Known rows, with every step that occurs:
lomiz-geto-gumom: .28,.04,-.01,.08,.03,.18,.11,.00,-.03,-.07,.08,-.06,-.14,-.02,.07,-.05,-.13,.11,-.15,.07,-.05,.05,.05,.28,-.16,.21,-.06,-.06,-.16,-.13,.13,.03,-.10,-.26,.03,.07,-.20,.07,.05,-.31,.04,.05,.20,.01,.12,-.21,.04,.02,.05,.16
kigav-ribu-sizas-geto: -.15,.09,.05,-.16,-.28,-.13,-.01,.03,.17,-.05,.13,.08,-.02,-.14,.07,.18,-.05,-.05,.12,-.16,-.06,-.09,-.09,-.31,.07,-.11,.04,-.06,-.06,.01,-.11,-.21,-.09,.31,-.12,.37,.07,.19,.20,-.01,.11,-.08,.10,-.15,-.02,.11,.08,.08,-.05,-.12
gumom-ribu-lomiz-geto-taseg: .13,.18,-.13,.05,.00,.06,.07,-.12,-.04,.16,-.14,-.08,-.23,.10,-.05,-.13,.03,.02,.03,.13,-.12,.05,.07,.39,-.27,.25,.18,.31,.05,.05,.09,.40,-.20,.04,-.16,-.35,-.21,-.24,-.12,.17,-.09,.38,.09,.47,-.20,-.18,-.07,-.19,.23,.30
sizas-geto: -.03,.05,.00,-.01,-.10,.03,-.23,.05,-.02,.09,-.08,.05,-.10,-.08,.01,-.11,-.05,.06,.04,-.11,-.17,.11,.10,-.27,-.06,.03,-.08,-.08,.01,.08,-.12,-.06,.08,.05,-.05,-.05,.05,.10,.05,-.06,.02,-.12,.10,.08,-.12,.05,-.06,-.11,.14,-.15
sizas-geto-gumom-ribu-taseg: .23,-.20,-.08,.03,-.09,.02,-.23,-.16,.05,.17,-.25,.04,-.27,.23,.03,.03,-.06,.17,-.18,-.24,.00,.17,.19,-.40,.05,.12,-.04,-.23,.14,-.18,-.12,-.11,-.07,-.19,.04,.21,-.03,-.13,.11,-.18,-.32,.15,-.02,.20,-.06,-.15,.02,-.09,.15,-.10
sizas-geto-taseg: -.18,.14,-.08,-.05,-.18,.01,-.31,-.02,.05,.21,-.06,.12,-.09,-.04,-.05,-.10,.02,-.07,.13,-.10,-.05,.19,.02,-.12,-.04,.00,.09,-.08,-.05,.09,-.13,.15,.03,.24,.07,-.15,.09,-.04,.01,.10,-.02,-.02,.15,.22,-.24,.13,-.09,-.07,.38,-.05
ribu-taseg-geto-gumom: .15,-.15,.13,-.03,-.01,.13,.05,.01,-.02,-.10,.04,.06,.14,.17,-.22,.17,.07,.03,-.14,.18,.18,.18,-.08,-.04,.17,-.06,-.10,-.35,.08,-.23,.03,.02,.01,-.19,.24,.18,-.03,-.07,-.06,-.15,-.11,-.07,-.14,-.09,.16,-.05,.16,.11,-.03,.10
kigav-ribu-lomiz-geto-sizas: -.02,.19,-.09,-.05,.00,-.02,.16,.18,-.20,-.09,.14,-.14,.12,-.09,.13,.04,-.07,-.03,.26,.15,.04,.01,.01,.15,-.20,-.04,.16,.27,-.18,.06,.06,.07,-.21,.05,-.11,-.03,.05,.20,.10,-.02,.16,.27,-.31,.09,.18,-.07,-.20,.02,-.04,.45
lomiz-ribu: -.04,.02,-.03,-.01,.16,.00,.17,.02,-.04,.02,.08,-.03,.08,-.01,.02,.01,.05,-.06,.09,.08,-.09,.00,.11,.07,-.17,.19,-.03,.08,-.15,.09,-.07,.06,-.05,-.07,-.02,-.20,.08,-.06,.01,-.04,.07,-.24,.06,-.29,.00,.19,-.12,-.11,-.01,-.01
gumom-ribu-sizas-geto-kigav: -.09,-.19,.09,.07,-.01,-.10,-.27,-.19,.22,.12,-.31,.04,-.22,.07,.08,-.14,-.15,.00,-.15,-.30,-.18,-.21,-.01,-.19,-.01,-.09,.04,-.03,-.02,.10,-.10,-.25,.14,.20,-.09,.12,-.04,-.04,.04,.18,-.13,.11,.19,.13,-.29,-.09,.15,.04,.04,-.44
kigav-ribu-taseg-geto-gumom: .07,-.05,.08,-.10,-.12,.06,.13,.08,-.01,-.16,.18,.08,.11,.01,-.13,.27,.05,.02,-.10,.08,.32,.11,-.16,-.10,.21,-.09,-.13,-.25,.01,-.26,.05,.00,-.03,-.15,.22,.27,.05,.00,.04,-.19,-.02,-.06,-.26,-.26,.33,.04,.11,.08,-.19,.19
ribu-taseg: -.06,-.07,-.02,-.07,.05,-.14,.03,.01,.10,.05,-.01,.10,-.07,-.03,-.05,.11,-.02,.07,-.08,.08,.02,.11,.06,-.17,.04,.06,-.01,.08,.12,.03,-.07,.01,-.09,-.11,-.06,.07,.03,-.06,-.02,-.03,.04,-.08,-.07,.09,.02,.04,-.12,.16,-.06,.02
kigav-ribu-taseg: -.13,.02,-.06,-.14,-.07,-.24,.11,.10,.05,-.03,.20,.11,-.05,-.19,.01,.26,-.05,.00,.00,.00,.12,.12,-.03,-.28,.06,-.01,-.08,.15,.13,.06,-.03,-.04,-.10,.00,-.14,.14,.11,.02,.06,-.08,.09,-.08,-.17,-.07,.19,.13,-.22,.10,-.18,.07
ribu-lomiz-geto-kigav: .04,.13,.06,.13,.22,.02,-.10,-.07,-.20,-.04,-.06,-.20,-.18,-.15,.16,-.18,-.10,.04,-.05,.07,-.14,-.08,.10,.27,-.17,.10,-.14,.44,-.04,.07,.15,.17,.09,.01,-.01,-.22,-.12,-.06,-.06,.10,.10,.10,.10,.24,-.19,-.07,-.24,.05,-.14,.09
gumom-ribu-lomiz-geto-sizas: .15,-.01,-.13,.09,.11,.06,.11,.10,-.08,.07,-.24,-.14,-.08,.21,.04,-.14,-.09,.04,.13,.09,-.08,.00,.11,.20,-.26,.02,.25,.21,-.02,.08,.02,.07,-.20,-.14,-.20,-.18,-.06,.07,-.03,.04,-.10,.42,-.20,.42,-.01,-.26,-.09,-.08,.14,.32
geto-taseg: -.14,.17,-.13,-.04,-.01,-.03,-.02,.06,.12,.14,.11,.06,.02,-.02,-.14,-.08,.03,-.14,.03,.07,.03,.12,-.04,.10,-.04,.02,.10,.06,.00,.14,-.01,.17,.00,.01,.00,-.23,.00,-.05,-.09,.10,.01,-.03,.15,.14,-.05,.05,-.03,.00,.27,.02
gumom-ribu-lomiz: .23,.04,-.09,.13,.09,.07,.00,-.05,-.04,.11,-.08,-.08,-.04,.19,-.03,-.19,.05,.06,.10,-.06,-.11,-.04,.10,.04,-.10,.05,.01,.14,.14,.12,.03,.03,.02,-.09,-.24,-.17,-.08,-.06,-.05,.12,-.12,.12,.09,.18,-.07,-.09,.00,-.29,-.01,-.01
sizas-geto-kigav: -.13,-.01,.10,.07,.06,-.01,-.47,-.07,-.06,.10,-.15,.01,-.08,-.19,.11,-.24,-.09,.03,-.10,-.24,-.12,-.03,.08,-.25,.02,-.09,-.14,.06,.02,.13,-.10,-.08,.30,.07,.11,-.11,.10,.03,.05,.10,.03,-.11,.10,.06,-.26,.02,-.16,-.04,.09,-.31
ribu-lomiz-geto: .14,.16,.01,.04,.10,.10,.09,-.02,-.14,-.07,.00,-.13,-.14,-.04,.00,-.09,-.06,.10,.12,.18,-.16,.04,.09,.27,-.24,.17,-.06,.27,-.01,.02,.08,.15,-.15,.00,-.19,-.08,-.14,-.03,-.01,-.01,.09,.12,.08,.23,-.07,-.08,-.16,-.02,-.12,.25
gumom-ribu: .14,-.01,-.18,.08,.08,-.01,.02,-.01,.14,.20,-.12,.06,-.12,.10,-.01,-.23,.00,.09,-.08,-.16,-.13,.00,.07,-.02,-.05,.09,.01,.03,.13,.13,.00,-.15,.07,-.16,-.22,-.16,-.05,.01,-.07,.04,-.10,.02,.14,.08,.00,-.12,.09,-.20,.07,-.18
gumom-geto: .05,.15,-.30,.06,-.03,-.12,.10,-.11,.06,.02,.11,.06,.18,-.16,.20,-.14,.15,.11,-.03,-.09,.03,-.05,.04,.13,.15,.10,.08,.03,.16,.13,-.02,-.08,-.05,-.04,-.03,-.11,.07,.11,-.13,.02,.06,-.21,.16,-.01,.11,.11,-.01,-.03,.00,-.08
taseg-geto-gumom: .26,.00,.14,.07,.02,.29,.02,.04,-.03,-.09,.05,-.05,.19,.18,-.15,-.04,.11,.02,-.09,.08,.09,.09,-.11,.15,.16,-.06,-.12,-.38,.01,-.16,.11,-.05,.10,-.22,.18,.02,-.09,.02,-.12,-.11,-.02,-.16,.10,-.20,.14,-.07,.27,-.09,.00,.00

Rows:
.46,-.03,.04,.14,.03,.35,.00,-.07,-.14,-.01,-.06,-.15,.13,.46,-.16,-.14,.15,.06,.04,.02,.06,-.05,-.05,.25,.05,-.06,-.08,-.27,.14,-.21,.08,.05,.08,-.28,.06,-.08,-.17,-.07,-.09,.01,-.28,.16,.04,.03,.03,-.17,.29,-.32,.01,.09 | taseg-geto-gumom-ribu-lomiz
-.24,-.04,.23,-.06,-.01,-.10,.08,.03,.09,-.21,.16,.04,.15,-.15,-.04,.09,-.01,-.13,-.07,.02,.13,-.25,-.29,.12,.21,-.32,-.09,-.01,-.08,.01,.05,-.16,.25,.24,.13,.22,.04,.11,-.05,.18,.18,-.10,.01,-.36,.03,.07,.20,.18,-.28,-.22 | taseg-geto-kigav-ribu-sizas
.33,-.06,-.16,.16,.08,.14,.04,-.06,.11,.15,-.06,-.03,-.12,.27,-.01,-.19,.00,.08,-.12,-.22,-.04,-.02,.08,.05,.02,.11,-.02,-.18,.07,.00,.07,-.08,.01,-.35,-.08,-.03,-.11,-.06,.07,-.14,-.19,.06,.24,.00,.06,-.21,.21,-.23,.09,-.13 | geto-gumom-ribu
.17,.03,-.03,.05,-.04,.23,-.28,-.06,.00,.02,-.02,-.05,-.02,.08,.06,-.14,-.03,.09,.00,-.23,-.06,.14,.12,-.25,.03,.01,-.09,-.25,-.03,-.12,-.04,-.04,.08,-.12,.15,.11,.00,.06,.17,-.21,-.08,-.07,.19,-.04,-.02,-.06,.00,-.11,.18,-.10 | sizas-geto-gumom
-.10,-.33,.16,.05,.13,-.02,-.07,-.09,.01,.11,-.28,.09,-.11,.12,-.13,-.03,.01,.03,-.30,-.05,.09,-.07,-.09,-.07,.16,-.07,-.11,.01,.20,.01,.01,-.03,.22,-.05,.12,-.13,-.01,-.14,-.29,.20,-.11,.09,-.25,.11,-.10,-.10,.08,.05,-.10,-.22 | gumom-ribu-taseg-geto-kigav
-.11,.23,-.40,-.02,-.13,-.13,.05,-.07,.09,.09,.18,.05,.16,-.14,.06,-.08,.22,-.09,.08,.03,.11,.02,-.05,.28,.16,.08,.19,.03,.12,.10,.03,.10,-.10,.15,.06,-.24,.05,-.02,-.14,.16,.02,-.08,.18,.12,.01,.21,-.03,-.03,.25,-.02 | gumom-geto-taseg
-.24,-.15,.05,-.16,-.05,-.07,.12,.27,-.04,-.12,.13,.13,.26,-.04,-.13,.33,.01,-.11,.12,.19,.33,.05,-.14,-.21,.17,-.31,.12,-.10,.02,-.04,-.11,-.09,-.12,.06,.18,.14,.25,.17,-.06,-.06,.11,.01,-.63,-.17,.37,.10,-.04,.17,.00,.19 | kigav-ribu-taseg-geto-sizas
.34,.19,-.01,.08,.06,.22,.09,-.06,-.16,-.14,.06,-.25,-.12,.06,.10,-.08,-.04,.09,.03,.13,-.09,.05,.12,.35,-.14,.20,-.06,.06,-.08,-.14,.18,.15,-.15,-.23,.00,.00,-.20,-.04,.10,-.18,.00,.12,.15,.14,.00,-.14,-.06,-.01,-.02,.31 | ribu-lomiz-geto-gumom
.05,.26,-.02,-.13,-.03,-.01,.17,.07,-.18,-.10,.17,-.13,-.09,-.24,.10,.03,-.04,.04,.14,.18,-.03,.04,.04,.20,-.16,.15,-.07,.36,-.05,-.02,.12,.12,-.11,.04,-.16,.01,-.09,.06,.06,-.03,.19,.06,-.03,.04,.04,-.04,-.22,-.07,-.21,.33 | kigav-ribu-lomiz-geto
-.09,-.03,.09,-.14,-.07,-.06,.03,-.03,.09,-.04,-.02,.06,.03,-.01,.01,.18,.01,-.10,.16,-.03,-.25,-.03,.09,-.14,-.17,.11,.09,-.13,-.29,-.01,-.17,-.04,-.09,.21,-.01,.12,.06,-.02,.14,-.02,.02,-.18,.14,-.22,-.14,.19,.01,.03,.09,-.15 | lomiz-ribu-sizas-geto
.09,-.12,.02,.00,-.16,-.01,-.08,-.14,.27,.12,-.27,.09,-.19,.12,.01,-.05,-.01,.05,.01,-.22,-.24,-.08,.04,-.20,-.03,-.04,.17,-.17,.02,.04,-.17,-.22,-.05,.15,-.23,.27,-.03,-.01,.09,.07,-.14,.13,.26,.15,-.24,-.08,.26,-.08,.10,-.27 | gumom-ribu-sizas-geto
.08,-.17,.15,-.06,.05,.14,.18,.00,-.14,-.13,.09,-.02,.17,.23,-.15,.30,.13,-.04,-.05,.21,.18,.09,-.01,.02,.01,.12,-.08,-.31,-.11,-.25,.01,.10,-.09,-.19,.34,.05,.00,-.17,-.05,-.18,-.08,-.23,-.18,-.28,.12,.10,.02,.03,-.05,.14 | lomiz-ribu-taseg-geto-gumom
-.03,-.01,.08,-.12,.04,-.13,.33,.04,.17,-.08,.08,-.01,.14,.03,-.04,.17,.08,-.11,.17,.07,-.14,-.11,.03,.13,-.13,.08,.11,-.02,-.21,.04,-.02,-.03,-.13,.11,-.09,.05,.03,-.07,.06,-.02,.12,-.22,.17,-.26,-.07,.19,.09,.08,.01,-.04 | lomiz-ribu-sizas
-.25,.08,-.26,-.06,.03,-.39,-.02,-.15,-.02,-.04,.21,.05,.10,-.38,.32,.17,.03,.02,-.14,-.12,.28,-.17,-.03,-.09,.32,-.03,-.06,.25,.19,.06,.04,-.12,.06,.06,.09,.00,.14,.01,-.04,.07,.02,-.12,-.20,-.12,.15,.21,-.26,.22,-.27,-.12 | gumom-geto-kigav-ribu-taseg
-.16,.22,.02,.04,-.02,-.03,-.35,-.05,-.25,-.04,.06,-.12,-.01,-.19,.22,-.08,-.04,.00,.12,-.17,-.04,-.09,.05,-.24,.08,-.14,-.21,.28,.01,.12,-.04,.03,.25,.23,.02,-.10,.16,.07,.14,.12,.01,-.06,-.04,.00,-.19,.14,-.27,-.15,-.13,-.13 | sizas-geto-kigav-ribu-lomiz
-.11,-.08,.05,.03,.05,.14,.03,.28,-.03,-.05,-.03,.05,.32,.13,-.19,-.12,.05,-.11,.08,.14,.13,.06,-.11,.05,.04,-.32,.14,-.25,.00,.09,-.06,-.13,.05,-.04,.13,-.02,.15,.15,-.16,.03,.09,.02,-.29,-.08,.18,-.01,.17,.02,.19,.08 | taseg-geto-sizas
-.08,.21,.00,.07,.08,-.08,-.14,.02,-.19,-.08,.17,-.17,.11,-.18,.14,-.11,.00,-.04,.11,-.08,.06,-.11,.06,.04,.09,-.14,-.19,.40,.08,.16,.10,.08,.24,.06,-.05,-.18,.05,.05,.06,.17,.07,-.08,-.03,-.12,-.04,.08,-.21,-.09,-.27,-.04 | geto-kigav-ribu-lomiz
-.20,.03,.12,.08,.07,.00,-.10,.12,-.08,-.07,.13,.03,.15,-.24,.00,-.13,.00,-.10,-.14,.01,.16,-.09,-.17,.08,.18,-.22,-.21,.04,.04,.07,.09,-.01,.30,.12,.17,-.11,.09,.11,-.11,.15,.11,-.16,-.13,-.29,.13,.06,.02,-.02,-.22,-.17 | taseg-geto-kigav-ribu
-.18,.04,.13,-.03,.04,-.22,.15,-.05,.11,-.13,.09,.03,-.20,-.41,.19,.10,-.22,-.03,-.14,-.03,-.04,-.19,-.20,.21,-.05,-.03,.00,.28,-.18,.00,.15,-.07,.03,.17,-.12,.21,-.07,.08,.13,.06,.26,.08,.17,-.11,.02,-.03,.00,.29,-.25,-.09 | lomiz-geto-kigav-ribu-sizas
-.05,-.04,.05,-.09,-.13,-.08,-.14,-.06,.21,.01,-.04,.08,-.09,-.01,-.04,.06,-.04,-.03,.09,-.13,-.22,.01,-.01,-.24,-.01,-.08,.09,-.17,-.05,.01,-.16,-.19,-.03,.23,-.10,.25,.03,.07,.13,.02,.08,-.07,.25,.03,-.13,.03,.17,.13,.08,-.18 | ribu-sizas-geto
.00,.28,-.06,-.02,-.03,.07,.04,-.01,-.07,-.02,.05,-.08,-.06,-.03,-.04,-.03,.02,-.02,.15,.23,-.11,.11,.06,.43,-.25,.18,.14,.30,-.10,.04,.11,.42,-.17,.08,-.06,-.26,-.15,-.14,-.03,.14,.04,.20,.11,.38,-.15,-.02,-.18,.01,.15,.37 | ribu-lomiz-geto-taseg
-.24,-.25,.20,-.03,.21,-.05,.02,-.03,-.16,-.10,-.05,.03,.10,-.04,-.09,.20,.04,-.08,-.11,.15,.10,-.02,-.06,.02,.01,.02,-.14,.06,-.06,-.02,.00,.19,.17,.05,.28,-.18,.09,-.14,-.20,.05,.06,-.24,-.28,-.22,-.05,.19,-.17,.15,-.13,-.10 | lomiz-ribu-taseg-geto-kigav
.10,-.12,.00,.01,-.02,-.07,.20,-.08,.31,.08,-.13,.08,-.09,.16,.00,-.05,.03,.00,-.03,-.11,-.16,-.16,-.04,-.01,-.06,.03,.13,-.08,.07,.07,-.05,-.21,-.07,.01,-.30,.15,-.12,-.02,-.02,.07,-.09,.11,.29,.04,-.06,-.11,.29,.03,-.02,-.18 | gumom-ribu-sizas
.06,-.28,.07,-.01,-.01,.01,.08,-.02,.11,.13,-.19,.16,-.07,.21,-.25,.05,.06,.05,-.18,.12,.08,.08,-.09,-.13,.09,.01,.02,-.14,.24,-.08,-.07,-.01,.01,-.04,-.01,.03,-.03,-.11,-.22,.04,-.16,.09,-.24,.13,.03,-.11,.18,-.05,-.03,-.03 | gumom-ribu-taseg-geto
-.33,-.09,.04,-.09,-.04,-.23,-.35,.01,-.05,.07,-.02,.06,-.13,-.33,.17,.13,-.13,.00,-.12,-.22,.11,.04,.00,-.48,.16,-.12,-.19,.17,.03,.04,-.10,-.06,.12,.20,.13,.09,.18,.05,.12,-.03,.00,-.08,-.24,-.01,-.07,.13,-.35,.17,-.14,-.17 | sizas-geto-kigav-ribu-taseg
-.06,-.01,-.03,.02,.14,-.02,.10,.21,-.04,.01,-.07,-.03,.00,-.09,.02,-.11,-.17,.06,.05,.16,-.06,.09,.02,.13,-.24,.00,.20,.09,-.18,.06,.00,-.03,-.16,-.12,-.01,-.06,.06,.15,.01,-.11,.17,.14,-.14,.16,.17,-.14,-.11,.14,.19,.22 | lomiz-geto-sizas
.33,-.12,.04,.16,.03,.30,.08,-.02,.03,.04,-.14,.03,.04,.34,-.16,-.16,.10,.04,-.22,-.05,.08,-.04,-.05,.14,.09,-.04,-.04,-.35,.11,-.13,.10,-.05,.14,-.33,.09,.02,-.10,-.02,-.16,-.06,-.22,.03,.09,-.09,.10,-.21,.35,-.29,.10,-.08 | taseg-geto-gumom-ribu
.08,.08,.04,-.18,-.28,-.02,-.05,-.01,.11,-.09,.16,.00,-.04,-.07,.12,.19,-.05,-.03,.09,-.16,.01,-.04,-.06,-.23,.14,-.08,.00,-.27,-.12,-.19,-.04,-.21,-.07,.09,.03,.53,.00,.09,.36,-.19,-.01,.00,.21,-.25,.04,.03,.24,.08,.01,-.08 | kigav-ribu-sizas-geto-gumom
-.26,-.31,.12,-.12,.11,-.03,.19,.20,-.13,-.12,-.08,.06,.28,.17,-.25,.30,.12,-.13,.11,.28,.17,.09,-.05,-.08,-.06,-.13,.23,-.18,-.16,-.04,-.18,.07,-.15,-.04,.20,-.07,.23,-.05,-.13,-.06,.04,-.08,-.60,-.19,.19,.17,-.06,.15,.11,.21 | lomiz-ribu-taseg-geto-sizas
